Each row comes from the steps of one walk. Every step used is in the known rows, and no mark comes twice. Write the walk behind each row, first mark first.
In the rows, 128 means zero.
Known rows
pogi, vifid: [163 136 130 134 117 161 126 157 157  94 146 127 123 134 148 116 141 104
 112 154 140 153 138 120  95 112 134 127  70 106  83 135 128 133 117 120
 122 143 117 111 141  90 126  81  80 146 179 108 125 123]
kifuli, magotad: [131 179 129  75  91 177 130 136 135 178 126 135 158 153 122 158 133 102
 122 135 115 149 135 148 112 149 138 154 103 118 105  96 119 112 142 145
 135 145 105  96  99 124 142 162 110  92 172 127 134  93]
zure, vifid, pogi, bopot: [155 168 158 116 160 151 123 128 158 117 128  94 120  49 170 143 145 206
 144 148 107 154 119  88  82 139 109 134  94 117  86 152 150 185 161 170
  98 149 108  99 128 121 122 160  84  66 155 112 132 125]
gibev, kifuli, magotad: [125 153 137  88 105 189 145 166 118 210 103 108 156 123 136 163 123 114
 145 169 134 171 154 129 130 151 110 157 122 129 123  88  93 133 143 127
 136 129 113  87  85 145 139 148  80  94 152 156 117  75]
gasir, vifid, pogi: [122 156 132  99 149 185 102 130 187 100 120 122 135  80 172 166 157 134
 119 159 124 133 176 118  87 144 130 146 122  85  94 144 199 170 151 156
 135 153 115 106 130 133 133  92  74  90 109  82 149  71]
gibev, kifuli: [126 131 130 136 140 173 145 166 141 162 109 104 128 109 158 134 122 130
 153 166 147 169 169  96 131 146 113 145 138 138 129 118 107 165 141 114
 134 126 121 102 115 137 127 119  92 116 149 146 108  95]
rufo, zure, vifid, pogi: [153 164 160 129 123 187 147 106 172 140 150 106 165  80 177 160 145 178
 133 128  84 163 126 139  62 135 109 166 108 120  83 157 165 181 157 189
 120 158  92 121 100  85 131  80  85  80 150  92 136 131]
rufo, pogi, gibev: [160 164  98 134 160 170 109  64 143  91 109 103  89  90 135 160 142 161
 133  83 112 102 174  69 135 112 153 161 143 123  89 153 169 143 130 155
 109 145 108 100 124  99  94 143 118 117  92 128  95 113]
zuka, pogi: [121 142 141 125 140 181 147 144 136 140 134 143 162 111 165 157 133 129
 114 124 132 151 146 113  77 166 145 146 118 132 108 150 125 171 127 136
 150 120 138 121 132  97 122 130 150 147 130  91 160 125]
gasir, vifid, pogi, gibev, kifuli: [124 150 127 112 178 211 119 102 150 101  84  86 107  49 190 184 143 141
 144 135 121 105 200  97 111 153 112 174 152  91  82 134 167 184 161 164
 122 142 107  86 122 144 117 119  52  65  98 128 141  64]
bopot, pogi, gibev, kifuli: [144 160 114 143 163 196 115 125 120 132  85 119 106  87 163 144 133 137
 145 100 102 118 211  73 132 122 129 146 155 127  91 123 108 161 102 161
 123 131 119  85 100 153  92 166 101 105  98 156 105  84]
rufo, zure, vifid: [134 173 160 139 129 177 162 129 146 148 153 123 169 129 171 134 153 143
 118 109 100 154 113 154  73 149 117 138 109 110  90 168 129 167 149 146
 118 157  84 124 113  71 142  70  89 112 170 114 127 143]
bopot, mimu, vifid: [140 147 134 117 111 158 102 182 125 109 135 167 159 129 143 117 141 125
 111 170 112 147 155 127  48 112 164 134 106  91 105 142 138 174 116 116
 106 142 117 122 139 121 130 117  79 166 176 122 164 144]
zuka, pogi, bopot, gasir: [106 145 126 103 173 184 165 172  89 145 125 121 165 110 148 137 147 151
 138  81 137 142 165  46  74 178 153 104 104 146 103 179 113 167 137 137
 127 138 144 112 145 110 115 157 169 125 147 103 168 136]
bopot, pogi: [136 163 128 129 127 163  97 161 164 130 121 162 138 127 151 121 151 133
 116 128 106 147 184  98 105 110 146 116 122 128  96 134 141 145  91 152
 141 147 128 106 114 143 110 137 129 126 113 108 113  92]
rufo, pogi, bazur: [171 139 126 140 128 147 111 133 161  97 119  94 120  79 111 146 157 171
 124 128 140 152 158  76 141 101 142 112 108 143  99 149 164 129 126 124
 119 145 107 108 142 118 107 138 111 141 139  92  76 105]
mimu, vifid: [137 144 117 122 120 160 119 167 145 110 128 188 137 135 165 111 141  94
 128 128 109 146 117 123  88 140 141 139  92 116 128 118 137 167 136  96
 123 139 109 110 130 120 110  82  64 139 191 119 162 137]
zure, vifid, pogi, zuka: [159 167 170 138 136 169 114 116 175 129 139 138 143  39 187 160 165 176
 122 179  83 126 131 115  66 142  88 145 121 126  80 136 176 170 142 174
 119 126 100  99 128 122 106 148 106  96 120 125 147 132]
zure, rufo, pogi, gazagiv: [164 146  77 203  94 142 108 121 202 116 125 157 142  99 130 137 125 182
 153 138 117 137 115 152  97 108 153 154 105 124  71 122 173 120 166 120
 131 137  98 119 131 117 107 132 111 156  65  80  84 118]
bopot, mimu: [137 157 136 119 125 153 105 152 136 126 142 117 146 140 126 129 128 142
 108 169 132 144 185 119  83 109 163 132 132  98  92 146 132 156 110 145
 118 147 125 126 142 118 140 164 131 152 149 119 131 122]
rufo, zure: [120 160 123 130 122 168 156 123 139 136 147 114 153 154 147 147 138 121
 132  93 108 169 150 131  97 135 138 156 119 117 109 150 130 158 137 155
 131 165 110 130 116  82 127  73 123 110 184 101 130 125]
mimu, vifid, pogi, gibev: [159 152 105 115 131 183 101  86 147  71 113 155 103  61 176 154 132 128
 145 107  74 112 142  90  85 134 127 193 107 115  98 110 172 189 157 162
 110 135 110  92 115 119  84 119  53  82 169 115 177 134]
zure, rufo: [138 144  93 167 100 138 110 131 187 144 145 152 134 145 155 125 113 149
 139 103 126 138 109 144 101 132 143 126 130 112  73 114 113 153 181 117
 141 134 106 124 124 123 131 113 109 150 140 110 101 122]
zure, vifid: [150 165 159 136 142 159 132 143 161 144 143 143 146 108 169 114 146 146
 119 141 119 136 112 137  85 150 120 120 104 118  92 139 127 156 145 125
 122 128  90 109 131 102 142 117  88 116 138 133 133 136]
magotad, kifuli: [125 133 100 146 140 165 136 141 135 183 139 130 122 115 161  91 137 117
 157 111 161 150 163 124 116 125  85 129 154 125 123 101 102 158 147 144
 161 121 131 109 125  82 135 103  96 142 173 127 124  93]
vifid, pogi, bazur: [173 134 135 116 114 159 108 116 179  99 135  87 121  57 130 162 133 155
 136 149 123 157 159  84 126 118 115 147  99 140  93 115 159 161 150 170
 131 136 123 101 129 140 101 162 107  85 176  78 127 105]
gasir, vifid: [103 162 122 118 158 171 124 159 158 116 120 140 137 141 170 130 163  99
 110 135 145 126 165 137  99 160 139 117 124  81 103 147 158 146 140 121
 137 155  99 115 149 125 146  78  84 119 126 109 135  83]
pogi, rufo, zure: [139 135  92 165 111 177 154 126 151  97 170  88 174 148 132 147 123 128
 133 139 108 150 131 143  85 117 136 180 114  98  71 145 142 124 129 136
 109 169  95 148 105  77 118 102 117  95 186  91 124 131]
vifid, pogi: [151 150 126 109 125 165 105 103 185 113 131 107 117  77 157 165 125 151
 141 156 108 156 163  90  99 122 126 171 117 130 102 119 178 171 152 176
 139 144 130 108 111 132 112 135 115  79 141  90 145 102]
rufo, pogi: [152 153 124 125 136 159 109 122 171 112 120 123 118 101 130 146 148 168
 124 137 130 151 160  82 116 109 150 135 121 133 110 151 185 141 127 134
 125 152 118 113 121 115 115 112 123 137  93 104  95 104]
zuka, pogi, bopot, mimu: [117 158 146 119 156 162 143 174  86 125 125  94 155 106 138 157 138 180
 113 129 139 160 175  81  60 151 160 132 112 102  90 193 101 189 120 150
 108 144 155 126 160 100 132 189 160 146 152  98 148 133]
bopot, gasir, vifid: [100 154 124  94 165 200 133 179 143 138 134 155 161 141 157 114 172  89
 117 112 144 100 186  94  82 163 152  83 125 115  97 155 167 133 134 119
 140 152  95 110 139 130 144  78 104 123 112 117 155  93]
gasir, bopot, pogi: [153 192 112 159 145 177 115 140 130 163 166 158 117 154 160  99 149 144
 133 134 123 160 176  85 125 117 153 106  96 122 107 133 120 173 106 151
 142 161 140  82 115 146  92 136 129 135 117  92 102 118]
mimu, vifid, pogi: [153 137 120 103 110 169 101 138 174  95 124 175 136  76 171 145 137 129
 141 150  91 152 132 100  71 126 131 163  87 126 120 114 182 188 149 137
 121 134 114 104 112 128  97  96  60  98 169  93 177 126]
zuka, pogi, rufo, zure: [131 129 110 163 122 206 176 131 125 111 164 105 205 117 147 172 125 141
 120 125 108 160 131 135  48 150 140 189 111 105  73 170 136 148 123 143
 129 141 120 153 104  65 121 106 143 122 149  68 151 138]
pogi, gazagiv: [151 159 101 171 122 142 134 146 156 121 126 144 138 124 138 123 128 104
 146 169 110 133 148 149 116 141 130 180  88 126 115 108 141 123 132 131
 138 136 106 105 149 115 104 163 135 106 135 106 147 119]
mimu, vifid, pogi, gibev, kifuli: [159 133 114 119 141 195 115 105 138  97  95 138 106  39 185 165 123 137
 166 135  83 131 153  81  96 138 113 196 121 127 111 103 145 202 162 138
 110 124 109  84 101 140  83 120  32  78 158 135 166 117]
bopot, gasir, vifid, pogi, gibev: [122 160 104  80 183 217 113 101 145 107 117 122 133  83 162 156 164 120
 131  88 111  70 206  66  82 155 140 131 137 118  72 147 192 147 150 170
 128 149  98  95 128 132 115 112  97  70  84 108 170  94]
rufo, zure, vifid, pogi, gibev: [163 172 147 130 139 199 148  56 146 115 138  92 138  64 178 178 144 174
 138  84  71 124 136 125  72 136 112 182 125 111  67 156 151 187 161 203
 104 155  87 112 105  73 117 107  76  60 149 114 141 140]

Which walk is each row?
[132 149 108  82 164 167 120 134 141 119 127  94 120  78 138 139 143 170
 163 123 110 145 180  28  96 136 136 124 102 149  98 146 170 169 159 181
 116 163 137 100 125 143 100 170 132  62 156  95 150 111] | vifid, pogi, bopot, gasir
[151 157 119  85 130 210 116  71 127 150  93  74 112  50 149 206 112 147
 162 131  92 127 177  90 127 139 104 209 138 130  85  86 130 160 164 191
 118 126 118  75  77 146 108 187  78  36 134 141 139  79] | vifid, pogi, gibev, kifuli, magotad
[111 159 124  92 166 210 115 142 156 122 130 149 156  82 172 150 190 119
 119 152 116  91 205  78  65 153 123 103 133 124  89 151 215 144 135 165
 137 151 105 100 133 140 112 107 126 105  92 107 172  94] | bopot, gasir, vifid, pogi, zuka
[130 145 105 131 130 207 128 121 181  70 144  87 176  89 161 182 151 140
 129 164 107 138 163 144  61 129 125 179 117  70  59 159 208 151 144 162
 114 178  92 137 108 105 128  70  69  63 128  64 142  85] | gasir, vifid, pogi, rufo, zure
[143 172 150 122 146 169 152 119 148 122 138  83 152  73 167 162 150 200
 147 113  86 173 127 108  69 140 112 151  95 113  86 176 142 188 166 186
  99 174 105 115 110  86 124 106  85  61 176  96 128 133] | rufo, zure, vifid, pogi, bopot
[125 164 125 112 143 137 115 192  96  94 121 125 134 129 132 113 144 157
 133 141 121 155 159  88  71 127 158 115  90  84 107 161 113 182 125 122
  80 167 127 115 159 127 122 160  88 136 208 125 148 143] | pogi, bopot, mimu, vifid
[166 160 164 120 132 169 114 115 189 131 141 121 138  54 176 145 140 179
 129 167 101 149 120 119  69 136 110 150 101 123  85 136 173 179 152 166
 124 128 100 103 115 114 132 132  79  81 123 108 142 125] | zure, vifid, pogi
[114 147  81 137 156 162 113 159 161 116 118 138 143 117 139 118 170 199
 150  78 145 126 153  82  91 132 165  67 130 105  61 178 171 144 183 113
 106 169  95 115 142 127 134  97  88 145  78  97  81 101] | zure, rufo, pogi, bopot, gasir, vifid
[154 146  92 165 100 145 101 114 205 126 133 149 129 114 138 139 132 196
 136 108 126 150 121 121 106 104 156 122 134 125  70 141 163 145 167 120
 126 142 104 126 116 115 125 103 105 167  86  94  70 113] | zure, rufo, pogi
[145 171 165 142 123 184 146 104 157 138 152 123 168  62 184 176 164 173
 124 144  71 146 132 137  54 138  95 158 122 118  79 160 169 177 147 195
 116 154  93 117 107  88 112  95 110  90 152 108 146 140] | rufo, zure, vifid, pogi, zuka
[172 152 106 148 116 162 116 111 185 104 123 122 134  61 139 164 120 142
 154 188  89 143 160 122  92 124 119 204  88 137 104 101 188 145 148 178
 137 136 121  98 132 125  90 177 125  69 121  76 157 109] | vifid, pogi, gazagiv
[174 136 129 131 124 163 111 136 175  83 134 118 119  99 130 138 158 154
 113 159 140 164 151  91 100  90 147 126  81 120  86 163 181 126 106 121
 111 147 115 111 134  89 115  69  78 166 114  98  87 112] | rufo, pogi, vifid
[142 148  86 161 124 124 107 127 170 113 121 121 109 112 133 133 133 219
 155  87 135 159 122  91 114 109 158 109 122 114  69 156 141 152 185 118
 104 157 114 118 129 126 116 134 110 141 113 103  58 116] | zure, rufo, pogi, bopot
[185 144 139 146 128 178 111 114 195  99 162 100 158  50 159 146 131 185
 137 192  94 143 102 130  59 123 105 174 100 108  49 131 181 155 147 151
 103 132  87 120 106 110 126 148  76  69 126  95 139 129] | zure, vifid, pogi, rufo
[114 170 134 119 145 184 106 129 173  98 120 131 136  69 187 177 178 133
 115 176 109 113 184 121  82 147 108 136 135  89  91 146 203 164 138 170
 133 158 113 101 141 139 111 110 106  95 103 104 156  79] | gasir, vifid, pogi, zuka
[163 171 128 135 125 179 100 137 119 130 176 150 131 113 156 124 137 160
 133 192 111 160 157  96  68 105 157 147  85  94 114 134 145 216 131 144
 108 156 134  95 131 136 100 130  73 146 150  82 150 152] | gasir, bopot, mimu, vifid, pogi
[136 160 119 121 162 134 122 136 140 100 104  88  99 102 122 137 152 192
 146 115 138 164 164  53 127 112 152 120 109 128 114 171 162 152 136 137
  99 173 126 104 137 120 105 145 125 116 125 107  81 106] | rufo, pogi, bopot
[162 129  99 139 106 189 127  98 182  84 162  71 162  84 137 181 119 161
 143 161  90 162 146 114  72 105 125 211 110 105  63 135 189 155 144 180
 113 163 111 138  89  97 103 115 111  60 160  63 135 115] | vifid, pogi, rufo, zure
[134 136 106  85 146 173 113 163 129  96 124 154 135  76 155 121 154 152
 164 119  95 146 154  48  66 139 141 128  78 142 114 139 171 186 163 140
 106 154 123  95 125 138  89 117  80  86 189  97 180 136] | mimu, vifid, pogi, bopot, gasir
[156 139 114 119 155 193 124  70 142 115  95  67  87  37 165 185 106 155
 163 131 100 126 187  62 127 135 111 202 150 132  91 109 136 191 157 181
 119 125 123  86 100 142  94 165  92  58 125 138 135  92] | vifid, pogi, gibev, kifuli
[135 148 108 141 167 187 146  99 110 135  96  89  90  93 163 149 114 125
 151 104 122 105 176  86 148 150 118 173 158 125  96 115  86 169 148 138
 119 127 110  88 116 126 106 153  91  91 144 174 115 109] | pogi, gibev, kifuli
[149 121 146 132 125 188 151 161 134 112 146 141 163 110 160 146 140 122
  99 139 140 162 135 118  60 148 143 141  72 118  80 160 123 160 110 126
 138 118 138 120 137  76 128  84 109 171 144  87 151 128] | zuka, pogi, vifid
[116 169 137  91 169 167 102 158 146  79 112  77 133  74 152 165 158 177
 128 168 134 140 207  97  67 129 142 123 118  63  79 178 182 182 143 172
  98 177 128 111 156 142 140 144  80  86 131  93 143  81] | gasir, vifid, pogi, bopot, mimu
[169 126  98 138 119 172 104 105 188  79 154  82 140  73 142 166 112 157
 141 186 103 147 147 100  84 104 124 194 110 116  70 121 189 146 142 159
 120 143 115 127 104 125 103 161 108  66 134  75 134 108] | vifid, pogi, rufo
[143 160 131  96 145 147  97 133 138  97 121  65 114  71 132 163 127 201
 142 162 110 166 194  62  83 106 146 145 108 103  85 164 157 191 140 189
  95 167 146 110 139 138 116 199 123  80 161  93 131 112] | vifid, pogi, bopot, mimu
[185 167 149 157 130 167 122 122 185 121 132 138 152  39 164 146 139 170
 144 197  78 138 123 152  69 138 105 182  81 127  84 116 179 153 148 167
 126 122  92  97 129 112 113 162  86  74 106  95 158 126] | zure, vifid, pogi, gazagiv
[115 149 147 114 152 164 143 192  80 106 120 141 167 103 155 145 149 164
 119 131 121 161 155  90  38 148 162 130  96  94 105 184 108 200 119 123
  96 141 148 121 154 103 122 155 114 160 175  98 177 150] | zuka, pogi, bopot, mimu, vifid
[153 143 140 100 106 168  79 153 154  91 133 146 152  84 146 150 138 161
 124 187  94 156 168 114  36 105 153 162 103 102  98 139 173 196 127 150
 104 142 124 118 128 132 118 135  74 131 161  95 174 133] | bopot, mimu, vifid, pogi
[130 173 116 107 169 195 104  75 157  74 105 106 106  69 179 176 154 129
 126 112 106  88 184 105 103 146 129 166 137  79  70 141 180 170 153 173
 121 152  99  99 136 127 117 123  66  67 100 107 148  81] | gasir, vifid, pogi, gibev
[139 164 118 136 141 179 111 137 186  92 108 135 148  75 163 160 151 117
 136 193 108 125 174 149  79 149 124 177  97  93  93 124 204 147 140 160
 134 151 102 100 150 127 115 125  85  78  90  76 167  74] | gasir, vifid, pogi, gazagiv
[158 150 122 171 118 181 159 131 149 109 176  97 187 120 146 137 139 149
 129 148  96 148  97 163  61 125 120 172 103  93  55 155 137 131 133 130
  96 162  72 144 100  69 137 100  89  97 168 105 125 146] | pogi, rufo, zure, vifid
